What can hang from each mark
relut: gugene
tena: gugene kaved
toku: gugene kaved
zupo: gugene kaved
gugene: relut toku zupo
kaved: mone toku vakov zupo
kodig: mone
vakov: kaved
mone: kaved

Each row was made from one small tree. Brackets hold a mark, then the marks that hang from it, in alphabetical order. Every link used is in the known rows. Write each row's tree.
Known rows
[kaved toku vakov [zupo gugene]]: [-47.5 -21.0 -79.3 -13.1  43.6  29.5 -13.4 -16.4  15.2  23.2 -24.1  42.5
 -22.7  -7.6 -61.4  -3.8 -44.1 -24.7   4.5   1.5  46.7  -4.3]
[kodig mone]: [ 40.4  -2.4 -37.0 -28.4  -6.5  33.4   5.3  -4.8 -17.9  25.1 -47.1  16.5
 -10.9   0.3 -17.4 -22.6 -24.0  13.0 -17.2 -11.4  33.6 -11.0]
[toku [gugene relut] [kaved mone vakov zupo]]: [-44.5  -0.5 -52.9   3.9  -2.9  28.2 -13.1 -27.2   1.4  27.5 -17.8  35.4
  43.6  26.5 -57.9 -25.3 -41.2 -25.7 -13.6  -7.8  42.0 -15.2]
[tena kaved]: [-34.1  -6.2 -35.3   6.1  -7.7  43.4   3.1  -7.4 -18.2  25.2   0.0  29.4
  21.6   2.8 -22.5 -27.9  12.4  16.9   4.4  -8.8  28.5  -9.0]
[zupo [gugene relut toku] [kaved mone]]: [-38.0  -7.0 -36.2  10.3 -43.8  40.8 -10.3 -25.8 -23.4  24.1  -6.2  48.5
  65.8  11.6 -21.1 -38.0 -12.9   2.5   0.7  -5.6  31.0 -24.9]
[kodig [mone [kaved toku vakov [zupo [gugene relut]]]]]: [ 13.8 -12.9 -70.3 -22.2  29.3  33.9  -9.7 -27.0   1.6  26.4 -10.1  28.3
 -16.9   5.6 -39.8   1.4 -29.3 -22.1 -13.1  -2.9  36.4 -21.8]
[toku kaved]: [-54.3   6.0 -35.3   7.7  -3.8  29.7   4.2 -12.9 -14.7  24.7 -40.1  26.6
  33.5   2.4 -28.4 -38.9 -37.7  15.1   4.0  -8.1  36.6  -0.1]
[gugene relut toku]: [-31.0 -15.1 -23.2  20.5 -37.2  34.2   4.0 -18.2 -24.0  26.3 -10.9  36.2
   2.9  17.5 -21.5 -29.7 -50.6  12.4  23.0 -25.3  30.4 -25.3]
[vakov [kaved mone [toku gugene] zupo]]: [ -9.3 -16.3 -60.5 -54.2  33.7  35.1 -15.2 -21.3  19.4  27.1 -34.4  49.7
  34.1  14.1 -25.9 -27.8 -21.9 -19.8  -9.1  20.4  25.9   0.7]
[zupo [gugene toku] kaved]: [-16.0  -0.2 -38.4   8.0 -32.1  38.5  -3.5 -20.6 -17.7  21.2 -13.0  46.6
  46.9  -8.4 -24.1 -40.1 -11.8  14.8  16.3  -0.2  36.7  -4.1]
[zupo [kaved mone toku]]: [-44.7 -15.0 -53.9   3.4 -10.4  40.4  -5.2 -16.3  -9.5  26.8 -42.0  37.2
  47.3   1.1 -26.9 -26.7 -12.8   1.5 -10.5   2.3  33.6 -11.2]
[vakov [kaved mone toku zupo]]: [-59.8 -25.6 -60.6 -56.2  30.7  36.8 -11.1 -23.8  18.6  28.1 -35.8  47.5
  32.5   7.9 -27.1 -16.5 -21.9 -15.7  -8.6  20.9  22.8  -3.3]
[toku [gugene relut] [kaved mone vakov]]: [-30.2   4.4 -37.6   5.8 -17.7  29.0  -9.6 -13.3  -8.8  27.3 -19.6  33.6
  53.5  23.8 -60.2 -27.3 -40.8 -11.5 -14.2  -5.2  49.9 -16.2]
[kaved [zupo gugene]]: [-31.4  -6.5 -58.6  -7.0  27.3  26.9  -8.3 -19.0  -4.1  21.1 -34.8  37.0
 -25.6   0.6 -18.6 -32.1 -21.3  -5.3   4.8 -10.9  26.3  -5.5]
[vakov kaved]: [-28.3  -7.6 -34.2 -45.6  -3.6  31.8   3.2 -12.2   0.5  25.9 -29.8  37.8
  36.6   4.0 -28.0 -23.5   0.6  16.5   4.3  17.0  25.3  -2.3]
[toku [kaved vakov [zupo gugene]]]: [-75.0   1.2 -61.6  -8.6  17.6  27.4  -8.0 -23.1   6.6  22.9 -21.7  36.5
  25.2  -5.8 -60.4 -19.8 -36.0 -12.8   1.6   2.2  45.7   2.9]
[vakov [kaved toku zupo]]: [-39.9 -20.3 -62.6 -46.9  32.6  33.8  -3.6 -25.3  16.2  26.8 -31.1  44.6
  29.9   5.5 -29.0 -20.5 -17.2  -6.4   7.8  17.0  20.2  -1.3]
[tena [gugene relut zupo] [kaved mone toku vakov]]: [-37.6 -22.3 -46.7  -4.8  -6.6  59.1  25.3  -4.3 -10.5  29.2  55.9  45.5
  44.0  13.4 -63.2  -2.0   2.7 -36.9  -7.6  -3.9  32.3 -28.1]
[tena gugene [kaved toku vakov]]: [-18.5 -15.4 -53.5  -2.0   8.4  60.5  34.6  -4.9  -4.5  28.2  34.9  41.9
  33.0  -2.1 -66.3  -2.5  -0.8 -19.3   4.3   4.9  47.2  -9.3]
[toku [gugene relut zupo]]: [ 35.9   2.4 -29.6  10.3 -13.3  23.9  -3.7  -3.6 -22.6  22.8 -15.0  31.3
  -5.4  23.1 -20.1 -43.9 -18.3   0.6   8.2 -27.0  20.1 -20.0]
[kodig [mone [kaved [toku [gugene relut]] vakov zupo]]]: [ 49.6 -10.5 -64.7 -15.5  20.2  33.8  -6.6 -25.8   3.1  28.3 -12.8  24.2
 -17.6  14.6 -40.2  -3.1 -32.5 -23.3 -12.2  -7.4  37.8 -20.2]
[vakov [kaved zupo]]: [-42.3 -13.0 -49.2 -47.3  11.6  30.8  -0.1 -25.8  10.0  25.7 -27.7  40.2
  26.5   5.3 -26.1 -22.6   0.3   2.3   5.3  13.6  17.1  -1.8]
[relut [gugene toku [zupo [kaved mone vakov]]]]: [-34.4  -9.1 -39.4 -13.9 -55.1  37.8  14.4  -9.2  -4.1  42.9   4.0  39.3
  18.4  -4.6 -39.8 -17.9 -21.2  -8.3  16.5   1.3  42.7  -6.3]

Write each row's tree
[-40.3   2.1 -34.9 -11.7 -32.7  31.9  18.9  -6.0  -5.2  42.0   3.1  34.5
   9.2  -3.3 -43.6 -26.7 -56.2  -4.4  30.9  -6.0  47.2   3.0] => [relut [gugene [toku [kaved vakov]] zupo]]
[-53.0 -16.9 -45.1 -58.6   6.4  36.9 -15.6 -26.2  13.4  24.4 -14.9  56.7
  33.5   0.9 -22.1 -24.7 -20.4 -10.4   0.7  21.8  26.0   0.1] => [vakov [kaved mone [zupo [gugene toku]]]]
[-56.2 -17.6 -67.8 -12.6  39.9  47.6 -18.6 -17.0  -1.2  25.3  -1.7  45.6
  19.8   2.2 -20.3 -26.3  -6.4 -18.6  -9.5  -0.5  27.6  -7.9] => [tena [kaved mone toku [zupo gugene]]]
[-45.6 -20.3 -45.9 -53.7  15.7  37.1  -7.7 -10.3   7.4  28.3 -37.5  45.0
  42.2   5.8 -29.1 -17.9 -21.2  -0.8  -9.0  23.9  30.7  -3.8] => [vakov [kaved mone toku]]
[ 23.9  -6.0 -46.4 -43.5  21.4  33.7  -4.4  -9.2   5.4  25.8 -32.5  44.4
  41.6  10.3 -29.8 -32.2 -17.3   3.5   5.8  19.2  31.5   2.9] => [vakov [kaved [toku gugene]]]
[-29.0   7.2 -34.9  -1.3 -24.0  35.6  22.2 -13.0 -15.0  43.3 -21.3  32.5
  15.6   7.2 -15.3 -44.7 -58.8   9.1  28.8  -9.5  44.7   1.3] => [relut [gugene [toku kaved]]]
[-25.2 -13.3 -22.9  -2.0 -28.8  66.0  32.1 -10.4 -18.2  28.5  37.4  48.4
  33.3   3.8 -25.4 -24.6 -10.8  -9.5   3.6  -3.8  37.5 -10.1] => [tena [gugene toku] [kaved mone]]
[-24.1 -10.9 -47.4  19.2 -21.5  32.8   0.4 -17.8 -21.6  24.3  -9.8  34.4
  50.5  14.6 -27.4 -33.9  -2.8   0.3   9.7 -17.7  11.9 -26.7] => [gugene relut [zupo [kaved toku]]]
[ -9.7  11.8 -28.7  -5.5  -5.0  27.2 -10.5  -2.2 -10.4  22.7 -29.7  34.1
  31.1   7.2 -24.1 -50.0 -37.3  -4.7  -9.5  -9.2  34.3   3.4] => [toku [gugene zupo] [kaved mone]]
[ 65.0  -6.0 -47.5 -17.0   3.6  32.2  -5.2  -8.6  -5.9  26.2  -2.9  23.3
 -14.3   7.3 -41.1  -5.5 -28.3 -14.7 -10.1  -8.4  37.8 -19.6] => [kodig [mone [kaved [toku [gugene relut zupo]] vakov]]]
[-55.9  -0.1 -29.5   6.8 -18.0  34.9 -11.7 -19.1 -21.4  24.3 -11.7  44.5
  46.2  14.3 -22.5 -42.7 -56.4   0.8   5.4 -11.3  37.5 -16.5] => [zupo [gugene relut [toku [kaved mone]]]]
[ 10.0 -13.3 -43.0   1.1   9.1  30.5 -15.6  -1.3 -13.0  25.3 -25.9  39.2
  -0.7  22.6 -21.1 -35.3 -43.2 -17.2  -7.2 -17.4  27.1 -20.8] => [kaved mone [toku [gugene relut zupo]]]
[-83.4 -26.5 -57.3 -14.5   2.4  29.8 -10.6 -17.5  13.1  27.0 -30.4  34.4
 -27.1  -1.1 -57.9   4.3 -33.1 -20.7 -13.8  -1.3  43.8 -10.6] => [kaved mone vakov zupo]
[-28.1 -16.0 -18.3  15.7 -41.1  30.5   0.9 -11.9 -22.4  23.9   5.7  37.3
  -4.9  12.0 -21.0 -30.5 -46.0   5.6  27.0 -29.8  19.8 -24.2] => [gugene relut toku zupo]
[-38.5  -5.1 -56.0  -2.2  20.7  41.3  -7.3 -19.1  -9.6  22.5   5.8  38.8
  14.6   0.8 -19.2 -32.4  14.6  -1.3   4.2  -7.9  22.5  -6.3] => [tena [kaved [zupo gugene]]]
[-70.3  -6.6 -50.5 -15.4 -19.1  36.2  12.4 -21.3   5.2  45.5 -13.3  37.7
   9.5   4.9 -41.2 -21.3 -64.5 -16.9  14.5  -1.4  51.2  -0.2] => [relut [gugene [toku [kaved mone vakov zupo]]]]
[-59.1 -14.9 -39.4   7.0 -49.0  31.7  -4.6 -15.3 -14.0  25.3   0.6  33.9
  49.1  10.3 -54.5 -11.1   8.2  -8.0  -8.8  -7.8  25.6 -30.0] => [gugene relut [zupo [kaved mone vakov]]]
[-22.2   0.8 -23.1  19.9 -31.4  49.0  40.4 -22.3 -25.7  27.7  13.2  42.0
  49.2  20.5 -31.7 -38.8 -51.6  -5.8  20.0 -18.6  34.8 -18.5] => [tena [gugene relut [toku kaved]]]
[-55.9  -3.0 -22.9  23.7 -37.2  34.7   3.9 -24.4 -23.1  26.5  -9.7  36.2
  47.0  17.9 -27.2 -39.8 -61.5  12.2  22.2 -21.5  33.0 -18.2] => [gugene relut [toku kaved]]
[-38.6 -20.7 -51.8 -11.1   6.1  62.4  27.1  -3.5  -2.5  30.2  30.4  44.8
  34.6   0.7 -64.6   1.0  -5.2 -27.6 -11.5   8.6  49.7 -11.5] => [tena gugene [kaved mone toku vakov]]
[-22.1  -9.4 -39.5   8.7 -22.3  57.0  38.3 -12.6 -19.8  28.8  48.9  37.2
  44.5  17.4 -63.0  -6.9  19.8 -13.9   2.5  -6.1  35.6 -27.8] => [tena [gugene relut] [kaved vakov]]
[ -2.7   6.1 -46.4  -5.3 -27.9  31.4  22.0  -7.0 -19.1  40.2 -18.6  27.8
  15.1   4.6 -13.4 -41.0   8.4   5.5  15.2  -6.7  22.9  -7.0] => [relut [gugene [zupo kaved]]]
[ -4.1   0.1 -35.9  -0.8 -48.3  37.1  21.8 -11.5 -17.0  40.7  -2.1  36.7
  17.2   0.0 -13.2 -40.4 -16.7   6.5  31.5  -8.9  28.8  -4.4] => [relut [gugene toku [zupo kaved]]]
[-71.3  -6.7 -22.6   4.1 -28.0  37.2  -3.7 -15.6  -9.7  26.5 -26.2  39.0
  32.6  -0.3 -25.8 -34.2 -68.2   8.1   7.5  -7.6  44.7  -0.7] => [gugene [toku [kaved mone]]]
[-64.9 -24.3 -68.4   5.7  29.8  31.2  -6.3 -26.1  14.7  27.0 -14.9  33.0
 -40.6  -6.3 -49.9   5.9 -37.5 -17.2  10.3   0.3  42.4  -6.3] => [mone [kaved toku vakov zupo]]
[-62.1 -20.9 -59.4  -1.8 -16.7  39.6  -6.5 -14.8   1.3  27.8 -29.5  37.9
  47.8  -5.0 -62.9  -3.8 -15.2  -8.3 -13.3  11.2  48.4 -10.9] => [zupo [kaved mone toku vakov]]
